In the rows, zero is written as 128.
Known rows, with every way that one mark hangs from another
T{R}: [120 196  90 130 119 105 132 125 103 147 140 140 126 110 132 136 115 137
 120 134 117 144 122 110 155 135 112 119 163 137 134 122 115 116 127  87
 142 103  89 127 127 118]
U{V{A M{R W}}}: [110 110 151 145 159 141 113 129 116 155 129 117 120 152 126 133 138 138
 118 110 128 107 140 152 136 142 158 105 106 121 125 129 168 131 119 133
 127 137 128 132 133 144]
M{R{T} W}: [ 95 161 130 119 147 112 133 129  81 141 140 153 132 133 131 140 119 130
 130 112 113 118 141 116 136 160 131 109 161 138 120 143 135 105 135 110
 126 114 113 124 131 140]
M{R{T}}: [ 97 179 130 118 129 105 132 133  86 131 136 136 129 124 140 149 114 136
 124 119 105 140 139 104 148 144 119 113 170 140 122 135 123 107 133  98
 121 110  99 128 126 129]
D{H}: [120 180  95 122 130 126 143 129 107 133 130 120 131 116 138 132 139 131
 108 136 104 154 119  98 109 114 123 139 171 138 134 121 107 118 127  96
 151 107 125 132 123 124]
H{D{Q}}: [129 200 102 122 111 134 126 116 108 149 125 129 134 106 134 133 138 134
 118 148  96 150 107  79  72 114 123 144 165 132 118 113 101 120 127 109
 138  96 132 131 124 121]
S{W{M} Y}: [128 136 137 107 117 127 134 134 137 131 131 134 121 131 124 178 132 148
 134 146 111  97 120 163 179 132 116 107 106 131 123 135 134 130 129 163
 137 104 125 141 121 119]
H{D{N Q}}: [128 192  83 119 109 136 133 120 100 143 119 110 136 108 133 119 143 139
 111 156  91 157 100  75  50 100 129 147 153 133 117 118  97 118 127 112
 145  98 139 129 124 121]
L{D{H N} G}: [131 190  43 111 112 148 130 130 111 131 107 118 138 127 138 125 132 123
 112 157 121 156 104  69  42  87 138 147 149 133 129 122  82 142 124 100
 151 124 133 124 120 113]
G{A L{D{H N Q}}}: [137 158  45 144 105 142 125 116 173 131 102 148 133 116 135  83 129  95
 134 159 138 147 122  95  48 100 144 159 140 139 131 118 100 130 127 122
 160 128 160 122 133 129]
Y{M}: [127 141 141 127 122 118 135 131 119 133 135 136 128 117 129 152 136 145
 121 123 132 121 122 120 142 123 109 139 142 130 128 128 120 124 131 115
 119 120 119 133 121 118]
Y{S}: [107 130 123 120 129 114 133 133 125 128 133 130 130 118 126 129 138 142
 115 135 114 132 117 126 120 131 117 139 172 131 125 125 119 118 130 115
 130 111 108 132 122 119]
W{A{G} M{R{T}}}: [133 121 186 133 138 111 131 134  88 113 140 110 120 123 130 162 122 137
 141 110 117 152 140 147 173 151 119  97 118 127 125 144 129 131 132 106
 115 122 114 132 124 145]
L{D{H N Q} G{A{W}}}: [142 156  30 123  99 152 118 118 159 128 100 128 137 104 133  94 113 102
 127 159 117 169 110  72  33  86 138 159 149 129 129 121  78 147 128 131
 146 135 158 118 129 117]
P{L{D G} M{W{A}}}: [160 109 103 122 124 146 120 129 153 131 136 152 135 131 130 116 124 113
 146 127 162 131 115 118 113 127 156 128  93 123 111 128  99 142 128 113
 146 141 135 125 129 128]
L{D{H N} G{A{W{M}}}}: [151 136  44 116 107 148 124 122 140 125 104 135 133 110 130 118 116 114
 129 153 127 156 113 100  65  98 137 149 127 131 138 126  87 150 126 150
 140 138 145 122 127 115]
Y{U}: [112 165 140 114 131 124 137 133 108 131 131 140 127 129 128 130 137 143
 120 135 133 120 122 124 147 126 130 140 146 132 136 116 122 127 129 119
 119 123 111 128 122 114]
S{Y}: [113 162 106 116 120 125 137 139 126 129 142 124 127 134 140 154 133 137
 122 141 119 123 117 126 140 124 121 119 145 135 134 126 129 116 126 136
 134 117 117 137 124 112]
S{Y{M{R{T} W{A}}}}: [103 123 150 123 128 130 135 148 126 127 141 121 126 152 126 160 128 140
 136 116 129  90 135 138 153 149 121 115 124 131 131 146 137 125 138 121
 106 125 130 133 124 126]
M{R}: [112 183 130 128 127 113 135 133 100 137 134 145 125 127 135 149 123 134
 135 124 122 132 130 109 147 142 115 113 159 136 127 130 130 123 131 111
 128 117 112 130 131 130]
U{W{M{R}}}: [128 132 146 121 139 116 140 120  94 138 136 163 123 117 138 142 122 142
 146 121 118 126 124 154 169 146 136 110 120 128 118 127 142 114 123 129
 130 123 116 135 133 137]
A{G W{M{R}}}: [151 107 155 134 128 103 134 126 102 112 138 126 125 112 126 153 116 127
 135 111 112 146 135 145 157 139  92 105 123 124 135 140 143 122 130 167
 118 131 128 130 137 133]
L{D{H N Q} G{A}}: [137 178  29 124 102 154 118 121 146 136  97 128 137 113 136  96 121 106
 126 164 123 166 107  66  28  84 148 157 152 131 123 117  68 150 126 109
 152 128 151 122 128 121]
V{A{G{L{D{H}}}} M{W}}: [152 119 126 156 150 141 105 119 148 136 121 103 131 171 131 124 141 108
 121 118 153 123 141 129  96 119 146 121 107 126 134 125 150 146 122 122
 145 133 161 128 136 139]
X{R{T}}: [ 93 178 116 102 128 105 127 114  67 121 153 123 135  99 151 144 121 137
 101 127  96 149 134 105 135 141 133 122 186 144 137 127 108  95 128  90
 132 114  84 130 110 116]
N{D{H}}: [116 174 101 116 115 138 142 125 101 136 127 105 137 126 138 126 150 140
  98 132 105 146 115  92  93 112 112 150 149 133 131 123  99 125 131 124
 137 105 127 134 124 114]
X{R}: [106 182 115 113 127 112 131 115  81 127 151 132 131 102 145 144 131 135
 111 132 115 141 125 109 132 139 130 123 175 141 142 123 116 112 127 103
 138 120  97 132 114 117]
W{A{G{L{D{H N}}}} M}: [157 118 134 141 128 133 139 129 119 110 124 106 125 125 128 134 145 122
 134 136 133 152 121 138 105 117 132 124  98 128 134 135 118 143 126 111
 145 128 146 130 122 140]
P{M{R}}: [124 148 132 127 124 121 139 134 110 127 145 146 126 111 135 133 127 134
 144 125 135 130 128 107 157 142 122 118 135 134 122 131 119 113 134 115
 123 115 111 134 133 123]
U{V W{A}}: [112 104 142 126 161 138 137 121 114 146 139 134 122 111 133 110 127 137
 120 115 120 135 121 165 147 129 151 124 114 114 119 120 161 104 111 120
 134 151 122 131 129 140]
S{W Y}: [117 158 118 106 120 129 132 135 147 134 131 127 126 138 128 165 126 140
 126 144 115 103 121 141 165 123 108 116 129 132 124 131 137 123 127 152
 140 111 128 138 124 115]
C{T}: [128 196 122 121 118  95 129 111 109 137 135 146 131 104 134 142 119 136
 130 122 127 165 115  96 141 123 112 122 158 136 133 122 102 117 128 103
 139 118  96 127 121 117]
U{V{M} W{A{G}}}: [132  78 161 149 172 135 124 117 125 139 136 101 119 130 135 111 130 132
 119 106 117 131 132 174 155 120 146 111  87 109 116 117 170 112 108 127
 131 157 135 136 136 145]
Y{A{G W} M S U{V}}: [107   4 216 130 129 143 129 160 146 101 117  70 126 148  86 100 142 147
  99 111 127  65 140 173 145 124  97 156 114 100 139 125 157 140 134 191
  64 151 125 122 125 122]
V{A{G{L{D{Q}}} W{M}}}: [155 107 138 136 115 129 113 119 145 118 125 124 130 126 129 132 122 110
 132 123 140 154 129 133 104 120 125 128 117 122 136 132 144 137 124 147
 130 135 145 123 131 131]
Y{U{W}}: [113 146 141 111 142 126 139 126 110 136 131 151 128 131 132 115 129 142
 125 127 134 116 121 141 158 127 139 140 133 126 129 113 138 116 123 124
 120 134 117 129 129 118]
S{W Y{U{V{M{R{T}}}}}}: [ 93 124 156 111 133 138 124 145 141 134 117 107 120 164 120 153 128 150
 119 132 103  67 142 163 180 129 129 109  98 125 121 130 152 126 128 154
 112 121 123 136 126 120]
M{R{T} W{A{G{L}}}}: [116 131 154 137 155 116 128 126 105 129 138 128 130 146 126 125 121 115
 138 104 133 127 149 126 136 160 128 105 134 132 123 149 148 116 133  97
 127 132 132 121 134 152]

Rows
[109 137 158 130 157 116 129 132  88 130 143 126 129 140 126 137 116 122
 135 100 126 132 147 127 145 160 123 103 145 130 121 148 142 117 134 100
 121 128 126 124 134 150] : M{R{T} W{A{G}}}
[146 156  95 138 125 120 129 126 119 121 120 123 136 135 137 120 133 111
 119 137 141 143 122 108  79 103 114 131 131 131 128 126 127 118 121 124
 149 133 138 125 135 127] : A{G{L{D{N}}}}
[142 113 180 141 135 111 130 126 108 112 134 114 121 130 129 148 128 129
 145 115 127 145 143 145 161 151 125 100 104 130 126 145 137 130 131 100
 122 127 122 129 125 149] : W{A{G{L}} M{R{T}}}
[111 153 149 134 150 127 137 131 107 141 143 149 124 136 122 139 129 125
 148 112 142 118 134 130 146 164 131 109 139 132 129 142 144 134 135 107
 127 128 133 125 131 145] : M{R W{A}}
[102  82 198 125 114 133 127 153 156 119 116 101 125 149  93 143 132 149
 125 124 125  65 141 144 172 143  85 136 140 119 118 136 139 153 145 152
  91 111 120 129 121 129] : Y{A M{R} S{W}}
[119  86 175 122 127 126 129 139 162 125 124 117 125 128 104 148 138 152
 126 123 129  99 126 151 157 133  99 145 131 122 118 137 125 142 137 115
 111 117 130 133 117 124] : Y{M S{W{A}}}
[102  63 191 111 133 139 137 143 128 114 124 117 125 142 106 103 142 152
 123 136 126  81 126 173 168 141 137 145 127 115 129 114 141 137 133 161
  93 124 106 127 120 123] : Y{A S U{W{M}}}
[129 175  72 133 107 132 131 119 143 128 115 145 135 119 139 107 140 109
 128 158 129 140 113  90  48 104 139 146 137 138 123 123 111 121 127 108
 156 118 140 122 125 123] : G{L{D{N Q}}}
[124  40 197 128 136 135 131 138 143 105 116 101 129 158 103  85 144 137
 123 131 139  81 133 175 153 133 129 142 107 111 128 117 154 136 129 163
 100 137 122 125 128 132] : Y{A{G{L}} S U{W{M}}}
[144 163  84 142 118 128 130 125 126 120 112 111 138 131 137 104 139 104
 117 143 123 153 119  91  50  93 120 139 141 131 125 124 111 121 123 108
 157 124 152 125 135 133] : A{G{L{D{H N Q}}}}
[124 120 159 116 120 138 132 142 167 127 133 110 121 143 116 172 130 145
 135 130 133  92 126 155 183 127 103 123 104 124 126 139 139 142 133 137
 119 123 141 138 118 119] : S{W{A} Y{M}}
[115 175  68 126 116 133 145 127 111 126 117  95 133 105 138  96 148 128
 106 157  78 175 106  76  52  90 138 149 163 137 122 125  87 118 130  86
 166 100 145 129 123 131] : D{H N Q}
[140 127 170 140 129 119 127 131 108 111 129 125 123 131 131 155 124 121
 147 118 133 139 142 141 141 147 125 104 107 129 126 143 129 135 131 105
 120 127 125 128 125 145] : W{A{G{L{D}}} M{R{T}}}
[106  86 179 125 147 150 127 143 115 148 123 133 126 152 107 123 148 153
 112 108 154  73 131 163 137 135 151 146 102 115 134 128 154 137 126 135
  98 145 130 126 124 130] : Y{M{W} U{V{A}}}
[159 132  59 116 103 144 129 137 140 121 119 121 138 127 140 107 129 122
 125 145 130 154 107  90  82  91 150 141 106 130 112 122  73 135 126 105
 160 127 133 128 128 119] : P{L{D{H N} G} M}
[152 111 149 157 130 126 102 122 160 120 123 101 125 164 132 140 117 107
 136 109 148 131 152 130 133 128 117 110 103 125 140 131 165 148 126 146
 118 145 151 126 140 132] : V{A{G{L{D}} W} M{R}}
[154 110  61 136 107 135 131 115 170 118 110 155 129 106 128 104 123 102
 139 149 138 140 128 129  83 114 134 152 112 138 146 128 118 131 128 167
 147 138 157 121 132 125] : G{A{W{M}} L{D{H N}}}
[141 156  75 140 115 130 118 114 172 137 116 176 131 118 135 113 118 101
 142 144 164 129 130 119 101 123 133 146 138 138 135 116 123 128 124 141
 143 138 138 123 133 122] : G{A L{D}}
[114 120 128 114 113 134 137 143 145 113 145 100 126 131 126 144 126 128
 118 141 117 113 125 133 155 127 106 123 143 127 144 126 144 123 132 182
 115 125 119 130 122 109] : S{Y{A{W}}}
[161 134  88 118 104 135 119 131 147 127 130 148 135 123 141 124 120 120
 136 136 146 143 112 102 114 109 143 131 109 127 109 119  86 134 125 115
 146 131 119 129 129 115] : P{L{D G} M}
[152 133  95 142 115 123 128 118 150 111 121 121 137 116 132 110 123  92
 123 130 117 153 129 101  69 105 101 141 143 127 135 127 129 117 126 139
 143 133 158 121 137 127] : A{G{L{D{H Q}}} W}
[116 113 130 142 160 132 124 121 115 151 135 127 123 125 129 127 146 138
 110 123 110 108 130 149 124 130 150 114 112 124 122 121 153 114 117 138
 139 131 124 133 129 136] : U{V{M{W}}}
[159  90 107 140 120 115 125 102 178 125 128 166 124  99 126 111 119 111
 146 136 144 138 135 149 145 138 127 136 110 135 143 128 141 122 127 172
 137 141 138 124 132 129] : G{A{W{M}} L}
[120 115 155 134 135 116 107 122 137 125 137  99 123 143 137 152 111 131
 124 106 114 144 153 128 169 140 128 108 128 131 136 134 154 130 131 131
 109 128 122 128 128 126] : V{A{W} M{R{T}}}
[132 107 175 127 149 115 135 123  92 123 140 130 123 122 136 139 113 135
 144 106 120 145 135 161 178 146 131 104 112 121 117 135 145 115 123 113
 121 134 120 133 133 146] : U{W{A{G} M{R{T}}}}
[139 173  32 117 111 151 122 126 135 135 101 131 136 122 135 111 120 114
 122 157 137 157 111  80  53  90 142 152 146 133 132 119  80 148 124 120
 148 135 141 123 127 115] : L{D{H N} G{A}}
[ 90  40 193 132 135 144 125 150 154 110 120  81 119 150  96 101 140 144
 109 125 110  70 145 167 155 140 124 138 118 111 139 118 162 143 135 186
  79 138 115 123 124 122] : Y{A{W} S U{V{M{R}}}}
[139  91 152 131 139 118 128 138 122 120 148 128 131 138 131 116 117 120
 143  99 134 134 141 136 163 149 138 106 103 127 106 143 122 114 134 105
 134 131 127 128 139 148] : P{L M{R{T} W{A{G}}}}
[110 143 178 127 121 125 137 147 113 130 122 138 123 148 118 146 135 152
 134 116 145  86 135 128 164 138 115 139 127 128 134 128 127 142 138 114
  89 128 120 129 126 120] : Y{M{R} U}
[123 143 157 141 156 123 134 133 102 136 140 134 125 144 121 136 126 120
 146 106 145 123 138 132 143 159 120 104 134 127 127 144 148 134 133 112
 126 135 139 126 138 150] : M{R W{A{G}}}
[138 166  61 147 107 141 120 114 179 136 107 164 133 114 136  94 125  91
 139 152 143 140 127  97  64 110 140 157 149 138 131 114 104 132 127 118
 153 126 156 123 134 129] : G{A L{D{H Q}}}
[145 144  48 114 109 139 117 118 148 130 112 146 134 110 132 117 105 112
 132 150 145 154 114  98  78 102 129 146 134 129 135 124 100 142 124 158
 132 149 136 118 129 108] : L{D{N} G{A{W}}}
[152 118 109 124 120 122 116 110 147 135 124 150 125 108 127 130 107 126
 145 132 136 149 128 122 151 137 125 121 124 129 134 130 120 143 127 153
 121 143 123 125 131 125] : L{G{A{W{M{R}}}}}
[147 128  74 138 111 128 119 110 185 127 120 178 131 108 131 109 108  93
 143 138 158 132 134 125 105 126 121 149 134 135 143 121 134 124 126 169
 135 147 146 119 136 118] : G{A{W} L{D}}
[131 123 130 121 117 110 129 138 119 120 143 135 130 125 142 127 115 132
 134 114 116 142 135 117 166 136 133 114 122 135 107 132 107 106 133 104
 136 117 106 132 133 131] : P{L M{R{T}}}
[132  74 168 138 154 135 122 124 105 145 122 132 122 143 130 115 127 137
 130 103 132 119 135 183 149 137 158 106  79 112 118 131 182 115 109 141
 129 153 128 132 141 155] : U{V{A{G{L}}} W{M{R}}}
[ 96  55 201 121 131 146 133 155 143 118 123 109 129 157  88 110 153 151
 116 125 147  47 132 154 144 144 121 159 132 115 134 126 136 151 144 157
  78 126 122 123 117 122] : Y{A M{W} S U}
[116 103 143 141 161 142 113 123 122 154 133 114 122 141 128 128 142 138
 107 116 127 115 133 155 129 131 160 115 106 120 126 124 163 126 116 136
 134 136 127 132 128 138] : U{V{A M{W}}}
[156 111  90 138 109 127 121 109 177 124 120 182 127 102 128 122 113 100
 151 140 153 128 133 142 115 132 128 142 114 134 143 124 131 130 127 177
 133 142 143 122 133 122] : G{A{W{M}} L{D}}
[139  79 153 139 153 141 132 121 115 135 127 138 123 120 130 117 132 127
 133 116 132 122 125 183 127 127 153 117  77 110 118 125 162 115 110 136
 134 155 134 131 133 148] : U{V W{A{G{L{D}}} M}}
[143  94 161 150 139 112 101 117 151 116 129  84 126 160 135 133 113 116
 124 102 127 144 160 130 154 133 121 105 109 128 136 137 166 129 127 132
 117 140 137 126 137 135] : V{A{G{L} W} M{R{T}}}
[142 126 130 129 115 116 133 139 130 125 141 142 127 127 138 126 123 131
 143 118 131 135 128 122 165 135 131 115 113 132 111 128 112 120 132 113
 140 122 116 134 137 132] : P{L M{R}}
[104  94 173 121 122 126 134 149 137 120 120 125 128 142 108 128 148 160
 118 125 137  83 124 143 139 130 116 161 138 124 132 124 117 139 138 116
  90 123 116 130 118 112] : Y{M S U}
[102  95 165 114 146 131 137 136 137 123 129 130 126 139 118 101 135 147
 128 124 135 110 121 160 152 137 140 150 135 120 128 118 136 127 128 111
 107 137 120 128 124 122] : Y{S U{W{A}}}
[152 117 175 135 138 118 134 126 104 117 143 115 120 112 128 156 136 137
 137 122 130 155 123 153 163 136 121 110 110 124 130 133 127 138 126 119
 128 125 124 135 122 138] : W{A{G} M}
[158  89 151 133 129 119 118 117 137 119 133 115 128 130 127 134 125 122
 125 116 143 155 132 146 141 127 121 121 111 124 141 136 157 131 122 152
 130 139 136 126 130 131] : V{A{G{L} W{M}}}
[149 145  85 122 107 136 112 119 146 134 115 170 128 112 130 143 100 112
 151 137 148 136 125 113 112 130 125 129 130 128 133 126 107 153 127 159
 118 143 129 122 131 117] : L{D G{A{W{M{R}}}}}
[130 117 158 154 159 116 117 117 131 129 136 109 125 154 131 131 131 118
 137 110 126 118 153 130 146 150 134  99 108 132 123 138 150 127 132 103
 128 129 138 128 133 147] : V{M{R{T} W{A{G{L}}}}}
[120  95 181 112 119 134 138 136 125 107 135 116 123 121 109 129 133 139
 121 136 126 103 132 151 178 137 118 138 124 121 149 119 142 142 136 186
  94 127 112 122 117 114] : Y{A{W{M}} U}
[150  94 133 128 136 128 133 130 143 128 152 143 129 123 129 113 133 124
 141 117 145 134 122 140 154 139 148 123  98 127 113 131 118 120 131 116
 149 130 132 130 131 137] : P{L M{W{A}}}
